Each row was made from one small tree. The marks that hang from a mark follow it in brackets, in the order of their numbers. Every link used is in the known rows. Write each row's tree.
Known rows:
z424{z79 z80{z335}}: [-30.1  -2.9  12.6 -15.9   0.4 -15.0 -34.0   9.2 -44.8  -9.0   9.4  10.3
  13.2  22.3  64.0  12.5  22.0]
z490{z80{z335{z79} z424}}: [ 11.4 -34.6   0.5  -4.1 -64.6   3.3 -43.1  10.1   2.9  -8.1  11.8  21.1
  26.1  17.1  48.0  -0.1   3.5]
z335{z79}: [-22.0  -7.0 -12.8 -10.4 -50.5 -16.4 -30.1   5.9  -7.3  -8.5   1.6  -1.4
  15.4  -7.1  39.8   5.6  13.5]
z361{z424{z80{z335{z79}}} z979{z260}}: [-16.3  21.6   0.6 -44.1  -9.1 -21.1 -29.0  -8.8 -17.4   4.8  -6.0   6.9
   3.9  51.6  44.6  12.7   9.0]
z361{z424{z79} z979{z80{z335} z260}}: [-38.5  32.8  19.1 -68.7 -23.0 -49.1 -13.5   7.3 -29.5  -5.6   5.0  -1.2
 -14.1  27.5  41.5  11.3 -32.4]
z335{z80}: [-33.9   3.6 -15.9 -15.2 -29.8 -26.8 -32.7  25.3  -9.4  -9.4  12.9   0.4
  27.0  -0.4  29.3  45.1  24.3]
z979{z80{z335} z260 z361{z424{z79}}}: [-36.0  29.4  24.5 -64.3 -43.6 -31.0   4.6  13.2 -49.1  13.6  11.2  10.7
 -19.4  15.6  29.9  -4.6 -55.5]
z361{z979{z80 z260}}: [-35.0  43.6   2.6 -52.6 -37.6 -62.6   0.4  19.5 -42.7 -11.8   5.9  -5.1
  -0.3  -2.7  13.6  13.2  -3.9]
z361{z424{z80} z979{z260}}: [-28.4  34.3 -15.4 -56.6   6.7 -31.8 -13.4  12.9 -39.6  -0.9   3.0  -5.4
 -10.5  41.0  21.4  12.9  11.8]
z490{z80{z335}}: [  0.3  -6.7  10.1  -4.3 -54.7 -18.9 -29.3  14.6 -36.5 -33.3   1.6   6.6
  27.6  17.6  30.3  -1.7   7.4]
z361{z424{z79 z80{z335}} z979}: [-36.4   8.7  13.7 -37.8  21.1 -15.5 -31.7  10.9 -25.6  -9.9   6.7 -11.2
  -6.5  44.1  49.2  14.2   6.5]
z490{z80}: [ -5.1  -1.3  -9.8  -8.9 -44.4 -26.6 -16.5  26.2 -42.8 -31.1   3.4  -6.7
  14.0  -1.4  19.3  -4.2   9.5]
z335{z80{z424{z79}}}: [-35.3 -15.5 -19.3 -30.0 -14.7 -15.3 -41.1  31.9   6.5   9.5  29.0  13.6
  14.5  -1.3  45.5  52.5  18.3]
z80{z424}: [-28.3 -15.7 -20.9 -32.8 -40.7  -3.3 -26.1  26.9  -9.6  -0.2  29.6  16.8
   6.4   4.1  22.7  11.3   8.2]
z361{z424{z79 z80{z335}}}: [-31.5  -8.4   5.7 -30.6   2.0  -3.2 -32.9   9.9 -29.2  -3.3   9.0   4.0
  -2.7  42.1  58.6   7.7   0.1]
z361{z424{z79 z80{z335}} z979{z260}}: [-29.2  28.7   6.2 -58.6  18.0 -33.1 -25.5   0.9 -39.5  -1.0   1.2   4.2
  -8.8  51.2  47.8  19.1   4.0]
z979{z80 z260 z361{z424}}: [-35.3  35.8   0.6 -64.6 -51.9 -32.1  19.2  27.0 -47.9  14.8  13.4   0.7
 -23.2   4.0   4.3 -10.1 -49.0]
z361{z979{z80}}: [-42.0  23.2   9.0 -34.2 -33.4 -43.0  -6.3  30.0 -29.5 -18.7  12.5 -21.0
   1.2 -10.5  17.9  11.0  -1.9]
z80{z424{z79}}: [-35.8 -17.3 -16.5 -39.7 -23.8 -10.2 -30.2  27.9 -15.4   2.1  28.5  13.1
  -2.6  -3.6  39.8  14.5   4.8]
z979{z80{z335 z424} z361}: [-34.4  -5.5  21.6 -34.3 -63.9   2.0  -3.9  33.8 -21.2  17.3  35.8  17.7
   3.7   1.0  22.3  -1.4 -32.5]

Which tree is each row?
[-33.3  27.7  -4.7 -60.8 -37.9 -46.9  -5.0  28.0 -25.3   2.8  21.1   8.3
  -2.2   0.6  16.8  18.5  -8.0] -> z361{z979{z80{z424} z260}}
[-20.7   9.0   4.9 -52.6 -68.7 -29.6 -16.4  14.3 -22.0  10.7  24.3  39.2
  11.4  17.2  35.9  11.0 -21.7] -> z979{z80{z335 z424} z260}
[-29.6  30.4  19.4 -59.6 -60.3 -24.8   9.3  14.4 -42.8  16.0  12.3  14.1
 -10.1  22.6  14.7  -9.0 -52.4] -> z979{z80{z335} z260 z361{z424}}
[-39.0   1.5   4.6 -37.4 -54.9  -6.7   6.0  44.4 -25.1  17.8  36.9   5.8
 -10.2 -17.4   9.3  -4.1 -29.4] -> z979{z80{z424} z361}
[-13.2 -32.5  -0.5 -17.5 -60.0   8.1 -48.9   2.4  16.5   8.8  20.5  30.1
  23.4  19.8  54.4  11.6   4.5] -> z80{z335{z79} z424}
[-25.4  24.4  13.9 -55.3 -46.4 -37.1 -17.1   0.7  -5.7   0.6  -1.8   1.9
  -0.4  28.9  39.5   7.3 -29.3] -> z361{z424 z979{z80{z335{z79}} z260}}
[-30.8  29.9  -9.0 -56.6   1.8 -20.8   3.5  19.0 -62.3  15.4   7.8   4.5
 -25.8  21.1  23.5  -0.8 -15.0] -> z979{z260 z361{z424{z79 z80}}}
[  3.8 -26.0   2.5 -12.9 -57.5  -1.9 -35.2  21.8 -18.8 -14.1  18.6  23.2
  22.2  22.3  34.7   3.2   3.8] -> z490{z80{z335 z424}}
[-29.7 -23.6   5.5 -31.2 -33.6  -2.7 -42.9  14.0 -11.2   0.0  26.7  26.5
  13.1  16.8  52.9  16.6  -0.3] -> z80{z335 z424{z79}}
[-29.3 -15.2  11.6 -32.6 -63.7 -10.4 -23.0  26.5  -6.3   5.1  31.4  23.5
  12.5  10.5  41.1   7.2 -18.3] -> z979{z80{z335 z424}}
[-29.0   3.2  31.0 -15.1 -71.3  -9.6  -7.2  12.4 -21.6   8.0  11.8   2.1
   8.5  -7.7  35.3  -6.8 -30.1] -> z979{z80{z335{z79}} z361}
[-32.2  21.2  16.0 -61.1 -31.7 -45.8 -16.3  15.2 -23.8   2.8  19.3  16.7
  -0.5  11.3  42.1  21.1 -14.4] -> z361{z979{z80{z335 z424{z79}} z260}}
[-25.8  24.7   7.5 -52.9  -4.9 -15.1  -6.8   6.2 -59.3  15.5   7.6  15.0
 -15.5  35.5  32.9   3.0 -18.7] -> z979{z260 z361{z424{z79 z80{z335}}}}
[-31.2  36.7 -15.5 -62.6 -19.1 -40.3 -13.3  10.3 -30.8  -9.1   2.5  -7.9
  -9.0  29.4   7.3  12.1  -5.7] -> z361{z424 z979{z260}}
[-37.4  37.7  -4.1 -68.9 -31.1 -49.7  -0.2  19.4 -30.4  -4.1   6.1  -9.4
 -16.0  16.7  13.1   7.8 -24.4] -> z361{z424 z979{z80 z260}}
[ -1.0 -25.6   6.9 -19.7 -38.7  -6.8 -36.7  21.9 -20.8 -14.5  18.9  19.5
  13.8  15.3  47.1   5.6  -1.1] -> z490{z80{z335 z424{z79}}}
